In the rows, 128 means zero.
Known rows, with every step that occurs:
busa bofi: [119 118 143 169 106 133 129 193 127 129 148 122 167  99 128 122 127 128
 109 138 133 125 130 145 116 116 163]
supam busa: [159 104 125 113 124 120 176 139 112 127 152 171 117 132 122 132 135 129
 137  98 126 122 118 100 126 114 108]
patoz lotad supam keven: [105 116 139 195 145 145 132 137 163  90 137 175 175 129 105 191 132 138
 133 142  94 129 150 135  97 102 157]
romam bofi busa keven supam: [151  76 149  55 128  87 127 163 139  74  88 123 127 171 140 124 150 147
  70 215 191 148 169 131 151  96 132]
lotad patoz supam: [136  68 130 144 142 133 131 120 118 101 107 142 126 102 142 158 132 159
 116 118 121 126 162 108 119  74 118]
zolam fumo: [132 152 127 141 138 167 128 144 124 117 136  98 130 104 215 126 137 117
 116 131 115 138 131 125 121 169 136]
zolam supam: [122 137 129 115 130 166 143 135 134 115 133 114 134 125 201 116 117 120
 136 113 117 142 139 114 133 169  95]
romam bofi busa keven: [169  82 134  92 113  90 123 183 136  88 102 115 136 214 147 134 111 131
  71 223 198 141 154 144 119 122 149]
lako sibas fumo: [139 138 144 158 130 138 139 148 143 142 160  78 102 125 125 111 129 110
 166 146 127 118 114 205 109  89 164]
romam bofi busa supam: [161 124 142 171 135  82 149 178 126  87 116 111 146 181 147 112 115 143
  76 206 152 166 146 131 136 125 157]
busa supam zolam: [154 150 119 178 140 126 168 160 151 121 105 156 167 124 113 116 168 136
 139 128 101 137  96 119 118 119 162]
bofi busa keven supam zolam fumo sibas: [173 118  93 104 125 150 178 108 166 113  93 143 100 110 212 125 185 105
  91 240 165 133 114 122 125 129 122]
zolam supam busa bofi romam: [167 101  84 153 106 144 208 217 114 110 175 140 145 112 188 130 113 112
 106 111 168 152 127  84 127 158 114]
busa supam zolam fumo: [158 175 117 193 151 167 170 177 147 106 110 126 166 100 198 111 174 126
 129 132  86 149  98 112 110 156 169]
lotad patoz supam busa bofi: [157  35 135 172 117 128 179 193  97 102 146 178 153  79 135 157 133 164
 108  95 127 118 151  95 106  54 134]
romam bofi busa keven supam zolam: [175  76 137  49 125  79 154 157 155  76  62 149 128 154 120 132 177 158
  90 219 186 144 128 119 135  83 137]
bofi busa: [133 122 126 119 122 114 149 125 111 119 133 123 119 131 131 126 112 119
 124 230 172 130 130 132 145 126 108]
lotad supam zolam fumo sibas: [150 160  86 214 135 168 162  80 174 118 105 129 119 108 218 188 164 112
 100 109  87 128  92 105  97 122 142]
zolam fumo sibas lako: [154 169  94 171 123 153 130 109 168 133 172  83  86 115 208 111 132  90
  84 166 108 135  87 155 104 142 122]
romam bofi busa keven supam zolam fumo: [181 100 132  60 136 121 155 175 153  65  69 121 126 132 207 131 184 148
  84 224 174 153 130 112 129 121 145]
romam bofi: [156 111 140 125 129  87 119 143 138 107 105 113 116 159 135 137 118 150
  88 104 130 149 136 128 118 118 145]
keven supam: [108 121 141  87 142 128 130 108 131 116 117 142 119  88 123 119 164 148
 128 121 123 133 141 116 160 101 110]
keven supam busa bofi romam: [153  85  95 123 121 110 196 192 113 113 161 169 130  72 112 137 162 144
  94 120 170 142 126  82 153  92 130]
patoz supam zolam fumo: [129 107 118 133 145 167 182 134 140 105 101 132 135  72 184 115 187 143
 155 136 100 141 111  97  97 109 135]
busa keven: [136 110 126 106 122 139 111 171 139 117 119 133 155 180 134 127 135 112
 112 143 150 121 146 141 111 130 150]
fumo sibas lako: [149 143 100 161 114 117 127  90 171 145 166 112  87 137 122 114 127  98
  94 165 122 126  87 158 113 104 115]
patoz lotad supam zolam fumo sibas: [129 131  96 229 132 163 148  88 164 112  99 130 141  91 180 188 157 107
 122 133  84 129  82  98  88 135 142]
lako sibas: [133 122 146 138 116 143 140 135 130 142 139 128 111 141 170 128 119 125
 159 140 129 117 124 174 123 127 158]

Rows:
[141 116  88 177 109 118 144 202 125 127 150 115 152 109 122 140 119 121
  86 154 177 143 123 126 122 129 166]  busa bofi romam
[104 108 126 176 133 131 134 118 143 100  90 154 175 103  83 193 155 143
 161 137 107 119  90  95 107  94 141]  patoz lotad supam zolam
[169 141  95 104 129 157 145 125 202 111 123 125 107 103 190 110 207 105
  89 179 119 128  81 139 110 103 132]  busa keven supam zolam fumo sibas lako
[150  97 134 156 105 123 178 200 108 127 172 162 158 105 122 127 133 130
 115 108 133 120 117 114 116 105 143]  supam busa bofi
[177  24 121 109 131 136 163 172 113  91 121 189 144 160 142 160 144 144
 113 103 145 115 167  91 105  67 123]  lotad patoz supam busa keven
[174  92  81 161 104 107 194 213 109 126 173 155 141 116 115 143 125 123
  93 126 176 139 112 100 122 117 144]  supam busa bofi romam
[131  90 150 117 116 122 181 181 111 118 160 175 147  61 118 121 170 150
 116 101 127 124 128  99 147  80 127]  keven supam busa bofi
[156 141 116 169 132 115 186 160 134 113 113 154 157 128 116 111 153 131
 137 232 146 139  99 121 133 114 141]  bofi busa supam zolam
[110 135 124 191 144 173 137 137 138  85  98 125 176  78 168 188 162 129
 150 138  91 128  90  89  99 133 147]  patoz lotad supam zolam fumo
[159 153 115 136 140 159 157 138 143 117 103 128 131  88 191 135 166 127
 137 137 109 133  90 112 106 153 139]  supam zolam fumo
[168  84 121  93 115 130 161 182 124 116 144 173 146 186 125 129 142 114
 121 114 150 117 133 108 114 118 131]  supam busa keven
[143 144 131 129 138 171 170 145 172 110 149 159 130 133 202 125 123 124
 127 124 101 148 161 145 109 159 113]  zolam supam keven
[159  94 122  80 118 167 175 186 128 104 147 159 149 186 197 116 129 104
 133  98 139 131 146  96 119 159  99]  zolam supam busa keven
[181  31  82 178 118 114 194 204 101  99 148 168 139  88 129 175 129 152
  84 114 170 134 148  76 113  63 135]  lotad patoz supam busa bofi romam
[130 164 113 176 148 175 148 127 153  93 102 127 157  96 202 189 173 133
 131 118  92 127 100  95 107 122 147]  lotad supam zolam fumo
[118 101 140  64 135 138 113 149 142 107 107 143 147 138 131 119 174 133
 115 138 143 126 159 125 146 107 133]  busa keven supam
[159  68 114 141 140 130 159 113 138 103  77 168 129  81 119 167 160 168
 139 123 114 121 121  99 106  61 123]  lotad patoz supam zolam
[131 152  93 222 130 159 133 101 182 103 131 108 136  87 163 171 160 101
 117 175  84 127  51 121  87 107 135]  patoz lotad supam zolam fumo sibas lako
[158 144 132 186 144 125 185 174 156 107 157 174 155 155 141 113 130 129
 104 238 136 152 159 159 122 120 158]  bofi busa supam keven
[164  93 112 152 152 166 159 130 133  89  81 141 129  60 207 164 165 157
 127 124 103 130 124  93  98 100 129]  lotad patoz supam zolam fumo
[167  42 123 130 137 128 178 128 100 101 128 184 114 105 134 163 135 158
 129  87 121 123 151  79 119  64 100]  lotad patoz supam busa
[141  99 137  75 135 118 180 118 114 114 139 181 109  92 115 121 170 147
 137  91 122 127 129  83 159  90  91]  keven supam busa
[111  86 134 166 131 132 153 135 104  96 142 168 165 124  95 185 132 133
 149 104 108 119 113  74 120  98 119]  patoz lotad supam busa
